What can hang from each mark
Z_378: Z_898
Z_591: Z_885
Z_898: Z_33 Z_378
Z_33: Z_898
Z_292: Z_378 Z_885
Z_885: Z_236 Z_260 Z_292 Z_527
Z_260: Z_885

Known rows, with every way that one mark hangs from another
[Z_885 Z_236]: [ -7.3  12.5 -20.4   1.4  16.7 -12.6  10.8   1.7  12.5  13.8 -15.9  20.0
 -10.8 -19.6   6.3 -17.0  18.2  -3.1]
[Z_260 [Z_885 Z_236 [Z_292 Z_378]]]: [-18.7   4.3 -46.2  13.2   4.3   1.8  18.8  22.3   2.4  40.1  -5.1  38.7
  19.4 -12.4  10.1 -11.7  25.4  -7.4]
[Z_885 Z_236 Z_260 [Z_292 [Z_378 Z_898]] Z_527]: [-12.9  -2.2 -75.1  -0.1 -11.0  -0.9 -10.6  -6.5  21.6  46.3 -34.7  53.6
  -3.7   8.6  21.4  -9.1  43.0  -8.8]
[Z_885 Z_236 Z_260 [Z_292 [Z_378 Z_898]]]: [ -3.2  -0.5 -56.6   7.7 -19.8  22.1  -6.3  -3.4  11.3  27.3 -26.4  30.2
   6.8   3.8  16.6  -7.1  23.8 -24.6]
[Z_885 Z_236 Z_292]: [-16.1  13.3 -31.4   3.2  10.9 -10.0  10.0   1.5   4.9   8.3 -10.9  38.5
 -10.2 -11.0   7.6 -13.4  35.6 -14.2]
[Z_292 [Z_378 [Z_898 Z_33]] [Z_885 Z_236 Z_260]]: [ -2.0  -4.5 -53.2   5.7 -36.6  35.1  -5.0   3.1  17.1  52.7 -22.9  -8.4
  16.3   3.0  30.0 -24.4 -12.0 -14.0]
[Z_591 [Z_885 Z_236 Z_260 [Z_292 Z_378] Z_527]]: [-14.5   6.8 -68.6  -1.8  23.8 -27.0 -24.6 -16.6  16.0  22.8 -25.1  57.5
 -12.5   9.8   4.6  -7.6  68.4   0.0]
[Z_378 [Z_898 Z_33]]: [ 25.6  12.2 -11.0  -8.0 -53.3  12.0  -3.9 -21.8  -2.8  44.3  10.5  -9.9
  12.1   0.8  28.5 -11.5 -31.0 -16.3]
[Z_885 Z_236 [Z_292 Z_378] Z_527]: [-27.0   8.0 -55.4   6.3  12.9 -21.5   2.2   0.8  14.9  30.0 -29.9  44.4
 -11.4   3.8  18.7 -13.1  46.8   8.3]
[Z_33 Z_898]: [ 13.5  17.9   0.6   0.5 -13.3  17.7   0.6 -12.3   1.8  11.3  10.6 -12.4
 -14.3   2.4  24.7  -9.0 -11.1  -3.0]
[Z_591 [Z_885 Z_260 Z_527]]: [ -0.4  -0.9 -38.6 -12.7  20.9 -29.0 -29.6 -20.0  12.5  14.0  -7.9  39.6
 -12.8  10.9  -5.1   0.6  46.9   5.7]
[Z_292 [Z_378 Z_898] [Z_885 Z_236 Z_260 Z_527]]: [-18.7 -17.2 -69.3   2.1 -24.9  15.6  -9.4  11.1  31.0  53.3 -36.0  12.1
   7.1   1.5  20.3 -18.8  13.8   1.5]
[Z_591 [Z_885 Z_236 Z_260 Z_292]]: [ -5.3  11.2 -48.8  -4.3  22.0 -18.2 -17.8 -16.4   8.1   5.4 -10.2  51.6
 -12.3  -2.4  -3.1  -8.5  59.6 -18.2]
[Z_260 [Z_885 Z_236 [Z_292 Z_378] Z_527]]: [-26.7   3.2 -61.1   6.9  11.5 -16.2  15.8  19.4  10.5  55.2 -12.2  58.0
  11.0  -8.7  14.1 -13.3  40.9   5.4]
[Z_260 [Z_885 Z_236]]: [-11.0   6.6 -33.5   2.9  14.5  -9.9  22.4  19.9   8.9  41.9  -1.3  38.1
  11.5 -26.9   4.3 -16.7  18.1  -4.4]
[Z_885 Z_236 Z_260 Z_527]: [-13.2   3.9 -50.1 -10.2  31.6 -22.3  -2.3  -4.1  27.1  31.8 -31.7  56.8
 -20.7  -6.3   8.1 -14.4  46.1   3.2]
[Z_591 [Z_885 Z_236 Z_260 Z_527]]: [ -6.3   9.5 -54.8 -11.9  34.0 -38.9 -20.8 -18.7  22.2  24.1 -20.7  55.5
 -21.3  -5.4  -0.1 -13.4  61.5   3.2]
[Z_885 Z_236 Z_260 [Z_292 Z_378] Z_527]: [-22.8   0.5 -66.2   2.7  19.4  -8.0  -7.0  -2.0  18.9  29.0 -37.0  58.7
 -10.8  13.0  15.1  -8.4  55.1  -0.3]
[Z_33 [Z_898 Z_378]]: [ 27.7  20.4   4.5   0.2 -23.1  23.1  -9.6 -21.9  -0.2  22.8  16.7 -23.3
 -15.3  14.9  29.0 -25.7 -18.9  -4.1]
[Z_885 Z_260 Z_527]: [ -5.4  -8.8 -29.5 -11.0  14.9  -9.9 -12.9  -5.6  14.3  17.5 -15.5  37.3
 -10.4  13.3   2.0   2.7  27.8   6.5]

Rows
[-19.7  -4.2 -34.7   5.4  -3.5  -8.9  -8.4  -1.1   2.4  16.4 -13.9  24.7
  -0.2  23.6  12.1   3.9  28.8  11.6]
[Z_885 [Z_292 Z_378] Z_527]
[-11.1   1.9 -53.2  10.8 -19.5   7.7  15.5  18.7   4.4  54.3  -3.7  34.7
  24.8 -15.5  15.8 -12.7  15.6 -13.4]
[Z_260 [Z_885 Z_236 [Z_292 [Z_378 Z_898]]]]
[-12.7   2.5 -48.3  10.9   9.6  15.0  -2.4   1.2   8.6   9.7 -28.2  35.2
   0.2   9.0   9.6  -5.9  35.5 -16.7]
[Z_885 Z_236 Z_260 [Z_292 Z_378]]
[-13.2  10.2 -64.1 -10.4  28.6 -36.2 -21.3 -19.1  16.5  20.7 -16.9  70.4
 -20.6   0.8   0.9 -10.2  75.1  -5.8]
[Z_591 [Z_885 Z_236 Z_260 Z_292 Z_527]]
[  6.8   4.2 -23.6   8.0 -46.7  21.5  -6.9 -10.9  -9.7  25.8   1.4  -4.9
  18.1  19.1  24.7  -0.6 -11.0 -14.1]
[Z_885 [Z_292 [Z_378 [Z_898 Z_33]]]]
[-10.4 -17.0 -54.9   8.2 -32.5  33.9  -6.1  14.0  22.3  38.3 -28.9  -6.7
  15.4  -2.6  16.8 -17.1  -2.5 -11.4]
[Z_292 [Z_378 Z_898] [Z_885 Z_236 Z_260]]
[-29.1  -8.8 -51.5  -7.7  20.7  -7.8  -0.2  13.6  28.2  28.2 -25.4  39.6
 -14.2  -6.6   5.8 -21.4  39.1   3.0]
[Z_292 [Z_885 Z_236 Z_260 Z_527]]
[-14.0  -7.8 -39.4  -9.2   8.8  -7.0 -13.7  -5.3   7.5  12.7 -11.1  55.7
  -9.9  21.0   3.9   6.3  45.2  -4.5]
[Z_885 Z_260 Z_292 Z_527]
[-10.3  11.0 -66.4  -1.2  -5.6 -32.1 -20.2 -18.8  14.6  37.4 -17.7  42.1
  -7.1  -0.5  13.5 -12.7  52.5   0.8]
[Z_591 [Z_885 Z_236 [Z_292 [Z_378 Z_898]] Z_527]]
[ -8.2 -20.7 -29.4  10.3 -50.3  33.0  -8.1  14.8   9.1  28.7 -10.6 -33.8
  23.8   5.5  13.9  -7.0 -23.5  -0.9]
[Z_292 [Z_378 Z_898] Z_885]
[-15.3 -11.7 -45.9   2.2   2.4   4.4 -17.4  -3.0   6.8  14.8 -20.9  39.0
   0.4  31.2   8.9   8.8  36.6   2.1]
[Z_885 Z_260 [Z_292 Z_378] Z_527]
[-17.6   7.5 -41.8   4.7   9.5  -7.8  21.8  20.4   2.6  37.5   2.7  53.0
  11.6 -20.2   5.8 -13.9  31.8 -13.1]
[Z_260 [Z_885 Z_236 Z_292]]
[-28.7 -18.4 -33.4   7.7  -4.8   6.1  -6.8  17.7  14.4  22.4 -19.5  -8.6
   5.9  14.7   9.6  -7.6   7.3  21.7]
[Z_292 Z_378 [Z_885 Z_527]]
[-32.9  -3.6 -42.5  -5.2  16.0 -18.7   6.8  15.4  25.0  29.6 -19.9  28.8
 -14.0 -13.6   8.0 -24.6  32.0  10.6]
[Z_292 [Z_885 Z_236 Z_527]]
[ -5.8 -13.8 -54.2  -1.5 -27.9  11.5 -21.4  -7.9   9.0  32.7 -19.3  34.2
   6.8  27.9  16.0   7.8  24.3  -5.4]
[Z_885 Z_260 [Z_292 [Z_378 Z_898]] Z_527]
[-21.2   5.1 -60.8  -8.3  25.4 -20.0  -2.9  -4.2  19.6  26.2 -26.8  75.9
 -20.4   2.3   9.7 -10.7  63.3  -7.7]
[Z_885 Z_236 Z_260 Z_292 Z_527]
[  1.4  -4.0 -52.6  -3.5 -31.8  12.2 -20.4 -16.7   4.7  44.0 -14.2  32.5
   7.2  32.3  26.6   1.6  17.4  -8.0]
[Z_885 Z_260 [Z_292 [Z_378 [Z_898 Z_33]]] Z_527]
[-30.7 -13.9 -59.0   5.7  12.6   6.4  -5.7  17.0  27.9  32.3 -38.0  18.5
  -2.0   6.6  11.9 -17.2  28.5  11.7]
[Z_292 Z_378 [Z_885 Z_236 Z_260 Z_527]]
[-25.7   6.1 -56.5  -1.6  16.6 -25.6  18.2  17.8  11.6  52.7  -4.2  71.3
   2.7 -16.8  10.2 -15.5  48.1   0.0]
[Z_260 [Z_885 Z_236 Z_292 Z_527]]
[ -7.5  -9.5 -42.1   1.7 -48.2  15.0  -9.4   1.3  12.4  57.9 -11.3 -16.7
  16.0  15.6  32.1 -16.9 -17.8   8.7]
[Z_292 [Z_378 [Z_898 Z_33]] [Z_885 Z_527]]
[-26.1  -7.1 -35.3  15.0   1.6  14.3   5.3  21.5  15.9  17.9 -25.6 -11.5
   6.2  -4.0  10.0 -19.8   6.4   6.5]
[Z_292 Z_378 [Z_885 Z_236]]
[-13.5   1.0 -58.9   2.4 -34.2   5.4  -1.7   2.4  22.2  68.6 -24.2  -0.8
   7.3   0.2  36.7 -30.8  -3.2   6.2]
[Z_292 [Z_378 [Z_898 Z_33]] [Z_885 Z_236 Z_527]]
[-12.7 -27.4 -53.2   1.0 -38.3  25.5 -18.3  10.1  20.9  43.2 -23.1  -3.3
  15.8  17.1  15.5  -5.2  -1.7   4.2]
[Z_292 [Z_378 Z_898] [Z_885 Z_260 Z_527]]
